What can hang from each mark
nube: ruke vemi
ledomeb: zefo
samob: ruke vemi zate
zefo: ruke
ruke: samob sefos zefo
zate: nube samob sefos
vemi: nube samob sefos

(in the rows, 100 means zero)
Known rows, with every way that one mark hangs from another
samob{ruke vemi{sefos} zate{nube}}: [82 99 108 97 95 106 109 102 105 84 103 112 107 115 112 97 117 99 106 103 64 97 80 113 93 102 94 107 84 86 93 110 90 98 103 97 103 106 83 110 89 92 89 115 97 96 112 87]
ruke{samob{vemi{nube}} sefos}: [97 79 95 84 87 95 95 119 85 91 83 118 99 107 94 115 81 96 112 104 137 100 57 103 96 87 96 98 99 106 95 97 94 113 104 92 96 99 93 111 102 96 98 113 96 100 95 117]
ruke{samob{zate{nube}} sefos zefo}: [89 75 105 102 96 97 102 108 88 105 98 101 91 130 106 116 119 107 98 104 90 89 86 101 96 115 88 101 109 110 106 110 88 103 95 90 100 99 97 106 90 87 96 97 102 106 99 123]
zefo{ruke{samob{vemi} sefos}}: [91 84 93 84 92 112 93 117 79 96 85 104 88 105 85 131 96 97 107 100 138 90 78 102 94 101 80 96 90 105 96 100 102 104 95 96 95 90 91 105 108 99 93 110 97 98 99 119]
vemi{samob{zate}}: [92 96 110 106 90 106 113 99 108 92 91 101 98 112 102 94 99 95 102 104 81 88 59 92 98 126 98 103 96 100 100 113 77 101 98 85 105 100 103 117 103 90 97 112 118 105 92 89]
samob{zate}: [95 88 104 115 85 105 107 104 99 90 96 90 98 120 107 99 106 99 99 101 87 84 89 100 96 118 90 97 94 91 97 109 86 95 99 93 103 97 100 115 100 95 93 118 111 103 92 90]
nube{ruke{zefo}}: [90 89 88 108 96 106 96 103 97 96 97 92 93 102 109 117 91 98 104 90 85 90 139 101 105 110 99 108 106 100 102 104 100 102 105 89 95 97 121 97 93 94 86 99 99 106 92 99]
samob{vemi zate{sefos}}: [95 90 115 108 84 111 115 101 97 92 90 101 91 125 107 112 108 97 99 110 94 86 76 112 96 117 97 102 98 96 93 104 84 94 94 105 106 107 88 113 99 96 87 134 111 100 98 75]
zate{nube samob{vemi} sefos}: [93 90 115 85 119 107 109 104 109 109 83 112 89 131 108 119 124 105 97 99 93 100 115 110 102 105 120 113 112 108 85 82 77 108 94 102 110 113 79 109 89 92 78 136 98 104 98 80]
nube{ruke}: [92 88 91 103 99 108 101 105 105 92 95 96 99 103 101 107 101 96 103 91 97 94 128 93 102 119 101 107 99 94 98 94 104 97 103 92 101 92 109 106 99 95 89 111 105 103 90 97]
zefo{ruke{samob sefos}}: [96 75 90 92 107 109 89 115 85 101 89 96 87 110 88 124 109 102 103 99 130 87 99 93 97 105 78 97 94 110 99 105 106 101 91 89 95 86 98 103 105 103 94 106 102 98 93 126]
samob{ruke{zefo} zate}: [88 100 97 114 86 98 95 97 95 90 102 87 98 119 122 101 115 96 102 108 63 79 120 115 102 102 77 94 94 86 105 126 90 100 102 93 97 99 104 107 91 89 91 119 104 103 101 94]
zate{samob}: [100 89 97 101 103 101 96 106 107 102 88 100 90 121 103 111 102 102 102 94 95 94 106 98 102 100 104 103 104 100 90 92 82 105 99 90 105 102 97 112 95 96 88 130 107 106 89 85]
zate{nube samob}: [93 86 104 93 116 101 103 107 109 107 87 101 93 123 107 107 118 108 97 93 83 99 124 98 102 110 112 109 108 104 90 86 79 109 99 89 106 103 89 115 90 90 83 123 98 107 91 96]
nube{ruke{sefos zefo} vemi{samob}}: [95 92 87 91 95 112 91 104 96 96 96 118 94 91 91 114 81 89 108 100 80 85 80 86 104 117 112 123 106 111 106 126 91 116 93 87 101 95 129 94 88 79 97 91 112 105 93 100]
ledomeb{zefo{ruke{samob{vemi}}}}: [87 97 97 80 83 112 95 114 98 96 80 105 87 92 86 134 101 108 110 92 131 91 117 115 95 106 90 102 83 105 95 98 104 105 98 102 99 89 102 101 113 103 85 109 98 99 94 119]
zate{nube samob{ruke vemi} sefos}: [89 99 113 79 120 101 102 100 114 104 88 115 95 129 115 116 138 100 101 105 82 99 130 118 104 97 111 109 104 99 89 91 83 110 95 106 109 111 73 109 85 89 78 145 93 101 105 83]
vemi{nube samob{ruke} sefos}: [96 93 93 89 114 97 90 102 123 88 93 121 109 90 107 89 89 94 113 103 83 101 78 90 103 80 107 110 92 107 95 123 90 110 101 77 94 104 107 108 91 98 95 112 103 97 98 95]
ledomeb{zefo{ruke{samob{zate}}}}: [93 93 101 93 82 110 97 108 105 96 88 103 88 101 95 127 132 112 104 97 124 84 115 112 97 120 82 93 85 99 102 112 102 95 92 105 102 87 105 103 113 102 90 104 110 99 89 119]
ledomeb{zefo{ruke{samob sefos}}}: [98 75 88 86 96 107 85 115 98 105 90 98 83 102 83 130 113 107 105 93 139 86 115 98 96 108 84 103 92 116 102 109 113 106 89 99 97 80 108 102 106 101 91 100 110 95 86 130]
ruke{samob sefos zefo}: [96 71 91 102 93 99 87 111 83 105 94 95 85 119 96 122 84 101 103 100 110 88 95 95 97 95 87 102 109 118 104 107 97 105 97 82 93 95 106 101 93 96 97 107 104 106 97 116]
ledomeb{zefo{ruke{samob{vemi zate}}}}: [86 101 103 86 71 113 101 109 98 90 84 111 90 97 91 133 117 108 109 96 124 86 94 125 94 116 85 94 80 94 97 106 99 99 95 111 103 91 100 104 116 100 90 107 104 99 94 114]
ledomeb{zefo{ruke{samob}}}: [94 86 93 88 95 109 89 111 105 101 83 96 85 93 87 128 112 111 105 90 127 88 136 103 98 109 88 101 89 110 99 103 108 101 94 94 97 85 108 100 110 107 85 105 103 99 88 124]
samob{vemi zate{nube{ruke} sefos}}: [86 95 116 93 103 113 121 99 106 94 96 113 100 120 112 114 139 99 98 102 92 98 113 114 101 134 108 111 102 89 96 91 91 95 98 112 110 106 89 107 96 89 83 116 102 101 99 90]
samob{ruke zate}: [90 98 100 109 88 100 100 101 104 87 99 92 102 120 115 94 120 94 102 107 73 82 104 108 99 110 78 93 86 81 101 117 92 98 101 96 103 97 94 113 95 93 94 126 109 100 99 90]
nube{vemi{sefos}}: [104 84 92 102 91 116 90 111 104 88 93 111 95 97 90 100 72 103 104 99 67 84 90 87 94 100 112 122 95 107 90 114 88 99 96 81 101 102 111 97 88 104 92 116 106 99 100 76]
vemi{samob}: [93 90 101 102 99 105 106 104 107 98 86 97 97 106 97 94 85 94 103 98 87 93 78 83 99 115 105 110 99 109 97 105 85 108 100 77 101 98 107 114 101 94 92 116 112 107 91 94]
ledomeb{zefo{ruke{sefos}}}: [99 78 85 95 100 112 86 112 99 104 94 86 84 103 90 120 107 104 102 90 125 82 117 95 99 111 87 105 89 113 96 117 114 110 88 103 98 81 113 109 102 95 86 100 110 92 83 118]
vemi{nube{ruke{samob zefo}} sefos}: [95 80 85 93 105 101 87 107 106 90 95 124 98 88 106 127 85 107 115 91 113 105 117 102 105 85 105 109 108 112 100 104 102 96 104 81 90 104 120 87 94 108 93 90 90 101 96 113]

Rows
[85 82 103 86 110 101 106 108 108 99 91 109 101 107 99 115 123 105 102 93 103 104 139 94 99 123 103 109 104 101 101 81 101 97 105 86 103 93 97 100 98 97 90 104 94 108 95 120]
zate{nube{ruke{samob}}}
[100 87 117 99 100 111 108 104 108 97 92 110 96 125 108 99 133 105 90 113 63 81 118 100 100 129 114 114 102 101 95 112 76 99 87 100 111 106 93 105 86 91 84 125 107 100 98 84]
samob{zate{nube{vemi} sefos}}
[89 105 105 103 92 99 107 96 114 87 97 102 105 111 110 90 117 89 105 109 69 86 75 100 100 116 89 99 88 87 103 124 83 103 99 90 105 97 99 115 100 86 99 120 117 104 97 89]
vemi{samob{ruke zate}}
[89 102 99 109 95 104 95 92 113 89 105 109 99 105 113 99 98 96 109 104 55 86 67 103 100 96 92 107 94 103 104 134 84 100 97 80 96 106 112 101 89 91 97 106 113 101 105 83]
vemi{samob{ruke{zefo} zate} sefos}
[92 85 92 79 85 111 89 117 90 99 85 105 84 99 79 135 103 104 110 94 143 89 92 108 93 103 83 102 88 110 98 105 111 110 92 106 98 84 101 104 110 97 91 103 104 96 94 125]
ledomeb{zefo{ruke{samob{vemi} sefos}}}
[101 91 101 95 120 100 89 98 119 106 92 107 89 128 114 114 132 98 101 105 88 91 138 109 105 91 101 104 104 101 94 100 91 103 92 100 106 106 86 105 87 98 84 149 107 100 96 76]
zate{samob{ruke} sefos}
[90 98 87 95 94 100 84 107 96 83 95 112 103 95 118 109 71 97 116 102 80 98 97 117 103 66 99 103 94 101 93 121 94 111 108 87 88 111 107 99 86 96 86 110 85 96 107 91]
samob{ruke{zefo} vemi{nube sefos}}
[91 103 97 88 92 94 95 111 98 82 88 107 109 100 114 96 87 90 112 107 96 95 103 114 102 84 94 95 86 85 92 108 95 115 110 95 96 102 94 114 96 92 89 125 89 98 100 97]
samob{ruke vemi{nube}}
[88 87 94 88 91 115 102 107 105 86 93 128 98 93 87 127 86 101 115 90 116 105 79 101 92 99 103 115 97 101 96 86 103 88 106 90 99 101 102 93 103 108 96 107 100 102 104 96]
nube{ruke{samob{vemi{sefos}}}}
[90 91 92 93 89 101 94 109 87 91 97 96 97 117 101 102 95 86 109 104 99 89 77 104 95 93 83 101 88 93 97 109 102 113 102 99 99 93 91 113 93 87 94 123 103 97 103 97]
samob{ruke{sefos} vemi}
[98 84 121 89 98 107 107 107 110 98 87 122 95 121 100 111 138 109 94 115 80 84 110 103 97 127 110 111 103 104 99 106 79 97 88 96 111 106 88 99 90 97 90 126 107 103 101 95]
ruke{samob{zate{nube{vemi} sefos}}}
[93 90 94 93 83 101 105 108 93 81 98 123 108 104 109 111 105 90 111 102 125 97 57 113 102 112 93 97 96 86 98 106 100 106 103 114 103 99 103 114 101 82 97 101 104 95 90 104]
samob{vemi{nube{ruke{sefos}}} zate}
[94 87 103 87 110 117 102 107 118 96 89 121 101 92 90 91 83 103 103 99 54 94 75 75 96 114 127 132 100 116 91 115 75 109 94 73 104 106 108 100 86 94 90 102 103 104 102 87]
zate{nube{vemi{samob sefos}}}
[100 79 85 96 109 104 94 107 113 85 98 118 104 90 106 104 88 101 110 90 109 106 106 93 104 97 111 112 100 104 92 103 103 96 104 87 96 102 115 100 94 104 89 101 99 96 90 98]
vemi{nube{ruke} sefos}
[92 101 98 95 86 100 97 104 107 75 98 122 110 103 117 98 98 95 114 107 86 97 59 118 98 85 92 98 83 84 92 119 89 99 105 100 98 110 94 110 95 95 94 119 98 93 104 85]
samob{ruke vemi{nube sefos} zate}
[97 92 108 109 100 102 100 97 111 93 99 96 95 128 118 102 135 95 97 114 79 82 118 109 101 111 84 98 94 91 101 115 92 93 91 102 105 102 88 109 91 96 90 136 112 97 100 83]
samob{ruke zate{sefos}}
[100 88 88 94 93 119 93 108 110 85 98 123 100 86 90 107 85 100 108 93 78 92 104 87 98 108 115 125 96 100 94 107 98 94 97 89 102 100 119 90 89 101 91 106 105 98 97 80]
nube{ruke vemi{sefos}}
[88 76 106 91 120 104 101 102 108 109 93 107 90 113 110 132 126 108 98 97 99 98 165 103 106 115 112 113 119 116 104 91 99 98 97 88 101 101 103 88 89 98 81 106 93 107 99 116]
zate{nube{ruke{samob zefo}} sefos}
[93 76 121 99 108 102 113 103 110 105 90 106 93 133 108 113 144 109 93 110 95 93 113 102 98 125 100 106 107 106 100 96 84 90 92 94 107 106 84 107 95 101 89 123 107 103 99 103]
ruke{samob{zate{nube sefos}}}
[89 92 98 90 82 96 95 113 84 91 81 111 97 98 108 124 69 102 112 101 110 97 101 117 102 82 102 94 103 106 95 100 87 114 109 86 91 107 104 102 100 98 89 110 83 106 99 113]
ruke{samob{vemi{nube}} zefo}
[93 85 85 107 100 97 81 105 87 100 103 84 92 119 111 106 93 92 103 103 82 80 117 102 101 89 80 101 100 102 104 124 103 112 99 89 93 93 105 106 85 87 91 114 102 99 99 105]
samob{ruke{sefos zefo}}
[88 86 90 90 83 107 95 110 81 97 96 113 92 105 94 137 88 96 112 95 121 95 90 107 98 101 91 106 107 105 105 96 106 105 103 96 96 95 108 93 98 91 97 99 98 106 100 115]
nube{ruke{samob{vemi} sefos zefo}}
[99 77 114 106 92 105 107 101 108 99 91 105 89 127 102 118 126 103 97 110 105 86 98 104 96 118 93 100 103 104 101 101 87 86 92 95 106 103 90 105 100 106 94 131 115 103 97 94]
ruke{samob{zate{sefos}}}
[88 105 108 107 85 105 100 95 94 92 98 99 93 125 125 115 115 93 103 114 71 80 108 127 102 97 87 98 97 91 101 121 87 101 96 107 100 108 95 102 89 90 85 131 103 100 108 80]
samob{ruke{zefo} vemi zate{sefos}}
[102 87 112 101 107 101 109 98 118 95 87 115 101 110 113 96 112 95 101 111 100 94 70 99 106 116 111 103 104 108 97 118 77 105 90 94 103 110 103 114 97 94 93 117 117 99 87 91]
vemi{nube samob{zate{sefos}}}
[94 89 88 93 110 89 83 104 100 97 94 104 101 102 116 98 84 88 111 107 89 92 82 98 108 86 96 103 102 110 104 133 93 126 98 83 91 99 114 111 87 81 96 101 102 100 94 113]
vemi{nube samob{ruke{sefos zefo}}}
[90 90 103 87 111 109 105 107 108 99 90 120 95 117 100 114 99 109 106 89 81 107 78 102 96 94 119 118 104 108 83 83 78 107 101 89 105 113 86 109 88 95 83 122 92 103 102 80]
zate{nube samob{vemi{sefos}}}
